Known rows, with every way that one mark hangs from another
U[B H R Y[A]]: +0.07, +1.00, -0.88, -1.80, -0.85, +0.29, -0.51, -0.64, +1.46, -0.43, +0.51, -1.22, -0.63, -1.49, +0.24, +0.93, +0.42, -0.75, +0.14, -0.33, -1.53
E[U[F]]: +0.38, -1.43, -0.53, +1.33, -0.02, -0.50, +1.81, +1.35, -2.14, -0.12, -0.51, +0.11, +1.62, +0.67, -0.34, -0.24, -0.99, +1.39, +0.09, +1.10, +2.15
E[U[B F H R]]: +0.18, -0.42, -2.13, +0.11, -1.46, -0.16, +1.77, +0.01, -1.00, +1.45, +0.62, -1.19, +0.64, -0.08, -1.31, -0.71, +0.51, +1.32, +3.40, -2.01, -0.39
R[U[B H Y]]: -0.02, +0.12, -0.90, -1.26, +0.01, +0.35, -2.12, -0.86, +0.66, -0.56, -0.25, -0.22, -0.45, -0.32, +5.01, -0.79, +0.99, +0.37, +0.41, -1.47, -1.59
Y[A U[F H]]: -0.58, +0.63, +2.24, -0.40, +0.32, +0.63, -0.51, +1.16, -0.08, -0.56, +0.13, -1.10, +1.12, +1.29, -1.96, +0.02, +0.47, +0.45, +1.03, -0.02, +0.07
R[U[B]]: +0.46, -0.31, +0.15, +1.42, +0.13, +0.22, -1.59, -0.19, +0.20, -1.10, -0.30, +0.33, -0.59, -0.52, +2.02, -1.20, +0.02, -0.32, -2.87, -0.26, +0.37
E[U[F H Y[A]]]: -0.07, +0.44, -0.84, -1.68, -0.41, +0.04, +1.03, +1.02, -0.88, -0.56, -0.33, -1.49, +0.98, +0.30, +1.09, +0.67, +0.01, +1.22, +1.68, -0.01, -0.22
R[U[B F Y]]: +0.26, -0.53, -1.48, +0.12, -0.32, -0.22, +1.04, -0.07, -0.36, +0.26, -0.64, -0.14, -2.02, -1.12, +1.23, -0.94, +0.06, +0.43, -1.28, -0.81, -0.60
R[U[B F]]: +0.23, -0.16, -0.44, +1.94, -0.10, -0.02, +0.80, +0.34, -0.40, +0.20, -0.25, -0.42, -1.82, -0.73, -0.78, -1.94, +0.39, +0.10, -2.32, -1.27, +0.13
K[U[B]]: +0.32, -0.37, +1.04, +2.21, +1.24, -0.25, -1.48, -0.67, +0.52, +0.36, -0.51, +2.27, -0.25, +0.82, +0.24, -0.36, +0.13, -0.76, -3.37, +0.67, +0.95
V[U[F H Y[A]]]: -0.14, +1.58, -0.28, -1.64, +0.76, -0.71, +1.09, +0.75, -0.79, -0.04, +0.20, -0.18, -1.37, +0.38, +1.40, +0.27, +0.10, -0.82, -1.11, -0.01, -0.23
E[U[B]]: +0.86, -1.14, -0.67, +0.92, -0.74, -0.11, -0.67, -0.15, -1.22, -0.59, -0.14, +1.06, +2.63, +0.55, +2.58, +0.87, -0.76, +0.87, +0.17, +0.17, +1.17
Y[A U[B H R]]: -0.01, +0.75, +1.25, -1.07, -1.02, +0.94, -2.08, -0.43, +1.17, -0.89, +0.78, -0.84, +0.57, +0.18, -1.45, +0.93, +0.21, -0.36, +1.15, -0.50, -0.86
A[Y[U[B F]]]: -0.31, -0.10, +1.95, +2.94, +0.51, +0.37, +0.43, +0.23, -0.34, +0.15, +0.05, +0.40, +2.36, +0.80, -2.42, +0.05, -0.33, +0.44, +0.92, -0.36, +0.84
R[U[B F Y[A]]]: +0.28, +0.83, -0.74, -0.18, -0.58, +0.20, +0.83, +0.14, +0.41, -0.81, -0.51, -1.17, -3.06, -1.73, -0.66, -0.41, +0.06, -0.41, -2.86, -0.79, -1.04
V[U[R]]: +0.59, -0.52, -0.24, +0.78, +0.61, -0.93, +0.44, +0.54, -1.14, -0.85, +0.26, +1.40, -1.15, -0.29, +0.44, -0.15, -1.75, -1.44, -3.09, +2.60, +2.51
R[U[B F H]]: -0.28, +0.62, -0.41, +1.07, +0.02, +0.26, +0.04, +0.02, +0.04, +0.86, +0.16, -1.23, -1.33, -0.04, +0.32, -2.57, +1.71, +0.46, +0.08, -2.90, -1.22
A[Y[U[F]]]: -0.56, -0.50, +2.73, +2.93, +1.31, +0.22, +0.59, +1.24, -0.66, -0.85, -0.37, +0.25, +2.79, +0.98, -2.46, -0.32, -0.98, +0.47, +0.39, +1.57, +2.18
A[Y[U[B F R]]]: -0.30, -0.23, +1.14, +2.67, -0.18, +0.28, +1.42, +0.20, -0.17, +0.24, +0.32, -0.33, +1.10, -0.31, -4.70, -0.21, -0.78, +0.05, +1.25, +0.10, +0.91
V[U[B F Y]]: +0.51, -0.22, -1.75, -0.53, +0.05, -1.29, +1.97, -0.21, -1.82, +1.29, +0.04, +1.89, -1.11, +0.02, +2.34, +0.70, -0.59, -0.47, -1.02, -0.26, +0.09

Rows
+0.52, -1.12, -1.67, -0.51, -0.68, -0.33, +0.65, -0.64, +0.21, -0.11, -0.09, +0.61, -0.31, -1.56, +0.89, +0.98, -0.96, -0.32, -0.42, +1.32, +0.18
U[B R Y]
+0.10, -1.05, +0.74, +0.78, -0.39, +0.04, +0.43, +0.19, -0.95, +0.71, -0.05, +0.97, +1.22, +1.10, -1.23, +0.39, -0.30, +0.84, +1.02, -0.22, +0.46
Y[U[B F]]
-0.40, +0.75, -0.76, -1.22, -0.17, -0.03, +1.92, +0.82, +0.50, -0.06, +0.10, -2.13, -1.69, -1.41, -2.66, -0.20, +0.21, -0.31, +0.22, +0.58, -0.45
U[F H R Y[A]]
+0.82, -0.09, -0.95, +0.69, -0.22, -0.89, +0.35, -0.48, -0.88, +0.10, +0.64, +1.63, -1.30, -0.38, +0.74, +0.18, -1.13, -1.50, -2.47, +0.67, +1.24
V[U[B R]]
-0.58, +1.16, +0.82, -0.39, +1.52, -0.07, +0.32, +0.46, +0.78, +0.40, -0.73, -0.24, -1.99, +0.49, -1.28, -0.62, +0.94, -0.39, -1.83, +0.42, -0.43
K[U[F H Y[A]]]
-0.37, -0.48, -0.13, -0.26, -0.98, +0.28, +0.60, -0.15, -0.16, +1.40, +0.70, -0.63, +0.34, +0.59, -2.45, -0.43, +0.59, +0.91, +3.56, -1.55, -0.70
Y[U[B F H R]]
-0.60, +0.55, +2.59, +1.49, +0.75, +0.87, -2.85, -0.54, +0.80, -0.52, +0.43, +0.38, +4.27, +1.47, +1.42, +0.26, +0.56, +0.34, +2.65, -0.92, -0.15
A[Y[U[B H]]]
+0.25, -0.88, -1.33, +0.16, -0.15, -0.62, +1.99, +0.02, -0.77, +1.22, -0.30, +0.62, +0.02, -0.60, +0.54, +0.49, -0.13, +0.44, +0.00, -0.14, -0.25
U[B F Y]
-0.21, +0.11, -1.19, +0.95, -0.58, -0.23, +1.79, -0.02, -0.06, +1.92, +0.77, -1.16, -0.63, -0.56, -2.74, -1.38, +1.10, +0.14, +1.58, -1.86, -0.70
U[B F H R]
-0.10, -1.18, -0.75, +0.76, +1.02, -0.79, +2.33, +0.38, -0.01, +0.90, -1.03, +0.82, -2.96, -0.74, -3.10, -0.85, -0.85, -0.26, -1.95, +2.46, +1.39
K[U[F R Y]]
+0.04, -1.39, -1.55, +0.09, -0.05, -0.71, +2.99, +0.88, -0.66, +0.36, -0.45, -0.31, -1.24, -1.46, -2.09, -0.22, -1.21, +0.20, -0.44, +2.21, +1.22
U[F R Y]
+0.86, -1.47, -1.71, -1.02, -0.93, -0.31, -0.42, -0.49, -1.27, -0.59, -0.53, +1.20, +2.58, +0.02, +4.58, +1.95, -1.09, +1.18, +1.23, +0.69, +0.40
E[U[B Y]]
+0.39, +0.34, -1.47, -0.38, -1.08, -0.24, +2.72, +0.19, +0.29, +0.31, +0.10, -1.21, -2.44, -2.37, -3.53, +0.71, -0.52, -0.73, -1.40, +0.32, -0.53
U[B F R Y[A]]
-0.06, +0.52, +0.14, +0.53, +0.16, +0.49, -2.39, -0.53, +0.69, -0.50, +0.12, -0.47, -0.11, +0.18, +3.14, -1.78, +1.33, +0.10, -0.53, -1.95, -0.90
R[U[B H]]
+0.27, +0.44, -1.22, -1.87, +0.32, -0.76, -1.24, -0.99, -0.66, +0.58, +0.47, +1.69, +0.62, +0.80, +6.24, +0.90, +0.34, -0.53, +0.67, -0.90, -0.85
V[U[B H Y]]
+0.30, +0.31, -2.06, -1.99, -0.42, -0.79, -0.20, -1.09, -0.41, +0.74, +0.72, +1.00, -0.90, -0.37, +3.92, +0.63, -0.14, -0.83, +0.93, -0.51, -0.78
V[U[B H R Y]]
-0.28, +0.43, +1.99, -1.11, -0.17, +0.88, -1.90, +0.57, +0.95, -1.79, +0.36, -1.05, +0.83, +0.42, -1.62, +0.51, -0.37, -0.27, +0.65, +1.40, +0.44
Y[A U[H R]]
-0.54, +0.39, +1.72, +1.45, +0.16, +0.81, -1.89, -0.58, +1.07, -0.50, +0.73, -0.35, +2.77, +0.48, -0.87, -0.01, +0.10, +0.00, +2.95, -0.52, -0.06
A[Y[U[B H R]]]
+0.43, +0.15, +2.07, -0.05, -0.49, +0.73, -2.13, -0.07, +0.42, -1.62, +0.05, +0.67, +1.82, +0.63, -0.17, +1.77, -0.66, -0.39, -1.36, +0.76, +0.37
Y[A U[B]]
-0.19, +1.12, +0.60, -1.54, +0.52, +0.65, -2.24, +0.40, +1.24, -2.44, -0.53, -1.52, -1.02, -0.71, +3.07, -0.60, +0.43, -0.38, -1.90, +0.43, -0.69
R[U[H Y[A]]]
+0.41, -0.89, -2.59, -2.10, -1.46, -0.06, -0.30, -0.86, -0.40, +0.14, +0.22, -0.27, +1.44, -0.40, +3.44, +1.04, -0.19, +1.25, +3.78, -0.54, -0.72
E[U[B H R Y]]
+0.29, +0.33, +0.58, -0.60, +0.45, +0.37, -1.47, +0.66, +0.71, -3.09, -0.96, -0.75, -1.59, -1.36, +2.00, +0.02, -0.96, -0.75, -4.19, +2.08, +0.60
R[U[Y[A]]]
-0.39, -0.37, +0.61, -0.54, +1.91, -0.23, -1.76, -0.31, +0.74, +0.10, -0.90, +1.50, +0.19, +1.26, +3.21, -0.35, +0.51, +0.02, -0.70, +1.40, +0.30
K[U[H Y]]
-0.20, -0.28, -2.26, -1.07, -0.75, -0.42, +2.09, -0.39, -0.02, +1.89, +0.42, -0.92, -0.93, -0.99, -0.77, -0.41, +0.77, +0.47, +2.56, -1.33, -1.37
U[B F H R Y]
-0.14, -0.02, -0.04, -0.61, +1.06, -0.14, -1.93, -1.34, +1.06, +1.00, -0.49, +1.63, -0.08, +1.08, +3.36, +0.00, +1.14, -0.09, -0.07, -0.50, -1.04
K[U[B H Y]]
-0.29, -0.73, +2.48, +2.37, +0.86, +0.50, -0.84, +0.66, +0.22, -2.02, -0.12, +0.24, +2.56, +0.12, -2.24, +0.15, -1.79, -0.32, -0.07, +2.95, +2.61
A[Y[U[R]]]
-0.34, +1.03, +1.51, -0.47, -0.55, +0.70, -0.67, +0.16, +0.27, +0.33, +0.53, -0.87, +0.89, +1.13, -1.87, +0.40, +1.03, +0.30, +1.50, -1.93, -1.26
Y[A U[B F H]]
-1.02, +0.12, +1.85, +1.77, +0.80, +0.48, +0.65, +0.89, +0.15, -0.18, +0.38, -1.28, +1.80, +0.54, -3.76, -1.14, -0.03, +0.55, +2.90, +0.35, +0.97
A[Y[U[F H R]]]
+0.40, +0.62, +0.70, -0.06, +0.74, +0.01, -1.36, -0.80, +1.25, -0.61, -0.79, +1.46, -1.42, -0.27, +0.49, +1.04, -0.14, -1.27, -4.00, +1.11, -0.15
K[U[B Y[A]]]
-0.41, +0.12, -0.66, -0.18, +0.96, -0.43, +0.44, -0.84, +0.40, +2.32, -0.47, +0.91, -1.15, +0.83, +0.60, -0.83, +1.59, +0.36, +0.62, -1.49, -1.30
K[U[B F H Y]]
+0.37, -0.74, -1.72, -2.00, -0.86, -0.02, -1.21, -0.79, -0.68, +0.03, -0.12, +0.38, +3.21, +0.70, +5.72, +1.31, +0.24, +1.48, +3.52, -0.95, -0.87
E[U[B H Y]]
-0.03, -0.24, -0.79, -1.25, +0.02, -0.07, -1.28, -0.79, +0.35, +0.50, +0.09, +0.55, +1.77, +0.22, +4.43, +0.73, +0.84, +0.34, +1.49, -0.74, -1.20
U[B H Y]
+0.15, +0.32, +1.47, +0.47, -0.68, +0.42, +0.18, +0.45, -0.22, -0.30, +0.09, -0.11, +0.51, +0.50, -2.92, +0.95, -0.31, -0.03, -0.67, -0.27, +0.05
Y[A U[B F]]
-0.10, -0.19, -0.93, -0.76, +0.49, -0.19, -0.85, -1.44, +1.33, +1.03, -0.21, +0.94, -1.52, -0.12, +1.07, -0.23, +0.75, -0.33, +0.28, -0.08, -0.93
K[U[B H R Y]]
-0.12, -0.10, +2.24, +0.59, +0.19, +0.34, +0.20, +1.40, -0.52, -1.29, -0.31, -0.33, +0.49, +0.67, -3.18, +0.60, -0.86, +0.13, -1.41, +1.63, +1.36
Y[A U[F]]
+0.24, +0.14, +0.65, +0.15, -1.34, +0.40, +1.14, +0.35, +0.09, -0.21, +0.39, -0.81, -1.20, -0.62, -5.42, +0.71, -0.76, -0.29, -0.33, +0.18, +0.14
Y[A U[B F R]]
+0.01, -0.27, +1.40, +0.38, -0.45, +0.34, +1.35, +1.30, -0.17, -1.13, -0.04, -0.99, -1.03, -0.27, -5.51, +0.19, -1.37, -0.27, -1.11, +2.05, +1.43
Y[A U[F R]]
+0.02, +0.57, -1.83, -1.41, +0.15, -1.01, +1.22, -0.46, -1.33, +1.99, +0.49, +1.01, -0.53, +0.58, +3.43, +0.15, +0.71, -0.11, +1.27, -1.91, -1.14
V[U[B F H Y]]
+0.58, +0.00, -1.56, +1.14, -0.37, -1.12, +2.72, +0.07, -1.51, +1.41, +0.69, +0.84, -2.52, -0.63, -1.97, -0.55, -0.77, -1.14, -1.75, -0.34, +0.94
V[U[B F R]]
-0.40, -0.27, +0.70, -0.19, -0.30, +0.34, -0.39, -0.08, -0.48, +1.37, +0.43, +0.17, +1.82, +1.75, -0.03, -0.12, +1.04, +1.15, +3.32, -1.87, -0.83
Y[U[B F H]]
-0.55, +0.55, +1.34, -0.56, -0.35, +0.64, +0.54, +1.06, +0.29, -0.48, +0.44, -1.75, -0.50, +0.23, -4.35, -0.23, +0.03, +0.11, +1.15, +0.44, +0.14
Y[A U[F H R]]
-0.13, +0.58, -0.17, -1.73, -0.04, +0.21, -0.46, +0.37, +1.14, -1.37, +0.11, -1.44, -0.38, -1.33, +0.00, +0.54, -0.20, -0.68, -0.47, +1.58, -0.20
U[H R Y[A]]
-0.31, +0.87, +0.61, -1.05, +1.03, +0.13, -1.14, -0.15, +1.79, -0.87, -0.51, -0.26, -2.19, -0.56, -0.96, -0.14, +0.05, -1.07, -2.20, +1.81, -0.08
K[U[H R Y[A]]]
-0.18, +0.35, +1.00, +1.26, +1.23, +0.03, -2.30, -1.00, +0.96, +1.00, -0.14, +1.43, +0.27, +1.52, +1.42, -0.99, +1.47, -0.36, -1.06, -1.05, -0.37
K[U[B H]]
